Each row comes from the steps of one path. Every step used is in the known rows, and no mark comes twice. Write the path behind each row, first mark first.
In the rows, zero is written as 128.
Known rows
Z, P, K, M, H: [131 157 133 155 174  95 117 123 151 132 116 105 151  82  98 108 186 136
  97 134 101]
P, K: [151 149 155 162 159  86 113 111 105 138 117 119 145  62  96 142 164 114
 116 140 124]
K, M, H, P, Z, T: [131 158 138 178 163 148 140 127 206 140 115 147 153 105 127  94 176 147
  73 142 184]
K, M, H, P: [129 157 115 170 163 137 146 122 234 148 108 145 161  80 139 128 165 137
  81 140 135]
M, H: [141 162 137 170 163  99 120 121 182 124 114 120 155  79 156  90 158 124
 100 136 130]
H, P, Z: [155 142 101 199 158 143 118 130 162 147 153 150 150 126  95  79 169 120
 120 154 148]
M, Z, T: [116 170 190 114 159 108 122 144 108 144 142 147 120  64 109  60 163 141
 148 133 171]
H, M, K, P, Z, T: [123 148 121 130 168 104 129 118 204 139 113 139 129 118 130  75 173 129
 118 139 166]
T, Z, M, K, P: [135 168 115 127 163  99 131 101 135 147  94 117 175 116 104 131 182 120
  98 154 140]
T, Z, P: [131 168 106 168 166  94 118 132  83 145 117 132 164 122  73  81 171 129
 130 148 134]
P, K, M, H: [143 157 158 177 164  99 117 106 154 137  93 104 151  72 128 160 172 128
  75 133 132]
T, Z, P, K, M, H: [139 170 126 179 171 101 111 121  89 141 100 105 172 124  91 116 183 127
  92 140 157]
K, P: [116 146 128 110 151  73 136 109 159 144 144 122 114  71 103 118 163 132
 145 155 102]
M, K: [145 152 154 172 167  71 115 115 179 146  73 114 159  55 130 104 174 113
 136 135  82]
H, P, K, M, Z, T: [140 148 156 124 162 155 141 133 146 156 151 154 145  65  79 132 174 124
 116 139 192]
T, Z, P, K: [143 165 120 171 167  92 109 126  54 142 117 115 166 118  66 107 177 119
 121 145 145]
T, Z: [137 169 118 182 156  94 122 120  85 150 100 138 164 110  96 113 157 121
 118 148 152]
H, M: [119 155  81 139 163 108 140 127 207 145 122 174 140 101 128  98 138 130
 110 137 137]
K, M: [113 160 127 173 158  91 138 113 191 155  82 146 141  73 113 137 159 149
 101 141  90]
M, Z: [124 166 162 153 160  90  99 133 133 155 128 130 123  76 132  87 161 131
 144 134 107]
P, Z, M, K: [150 159 126 202 166 100 100 105 169 130  91 114 161 137 129  82 190 133
  80 149 102]

Write each row's path
[153 153 139 178 163 157 126 136 176 120 154 138 158 114 131  54 174 124
  96 144 208]
M, H, P, Z, T
[120 146 101 123 169  91 133 114 233 149 105 139 134  90 141 109 162 120
 125 137 121]
H, M, K, P
[136 174  99 147 158 115 134 109 115 144 110 148 179 122  92 123 162 127
  85 153 155]
T, Z, M
[159 169 102 145 166 151 131 113 129 136 131 133 196 126 107 136 173 109
  66 151 198]
T, Z, M, H, P, K
[108 163  97 124 173 113 115 145 188 152 144 158 124 112 130  59 154 138
 130 128 126]
H, M, Z, P
[142 145 154 172 163  67  99 105 167 143  92  83 132 101 128  98 196 120
 137 148  89]
M, K, P, Z
[113 163 110 134 165 113 118 135 193 155 130 162 122 107 147  85 145 133
 122 130 142]
H, M, Z
[140 160 124 131 168  97 138 104 212 136  90 133 176  73 127 118 176 125
  91 144  83]
Z, M, K
[163 138 120 150 159 140 135 126 148 147 157 146 157  66  80 137 163 102
 126 147 155]
H, P, K
[133 167 120 174 168  96 115 119  73 149 100 115 164 121  67 120 181 130
 107 144 140]
T, Z, P, K, M
[126 162 193 139 162 104 117 119 109 151 107 123 129  65 100 142 176 139
 104 131 159]
P, K, M, Z, T
[152 151 115 158 164 143 138 133 209 132 148 140 166  76 142  92 160 112
 108 143 157]
M, H, P
[143 172 114 157 166 104 127 106 130 146  79 129 189 115 107 123 176 117
  88 148 141]
T, Z, M, K
[136 147 176 154 163  75 115 110 152 136 101  96 130  93 115  79 198 126
 141 147 130]
M, K, P, Z, T
[132 160 172 164 161  94 104 113 123 158  96 110 129  72 113 159 174 131
 102 131 118]
P, K, M, Z
[164 147 133 161 166 146 128 126 179 128 149 124 166  75 134 116 168 103
  98 139 174]
M, H, P, K
[129 162 165 137 170  91  87 137  97 147 146 105 122  80 104  80 180 129
 147 131 101]
M, Z, P, K
[159 151 119 201 163 144 114 128 190 128 144 125 162 120 144  73 172 116
  95 146 168]
M, H, P, Z
[135 157 166 189 156 102 113 127 105 126 124 142 131 126  93  44 174 147
 112 147 181]
P, Z, T
[128 154 123  99 167  94 142  96 211 138 108 120 158  74 124 127 183 127
 101 151  83]
Z, M, K, P
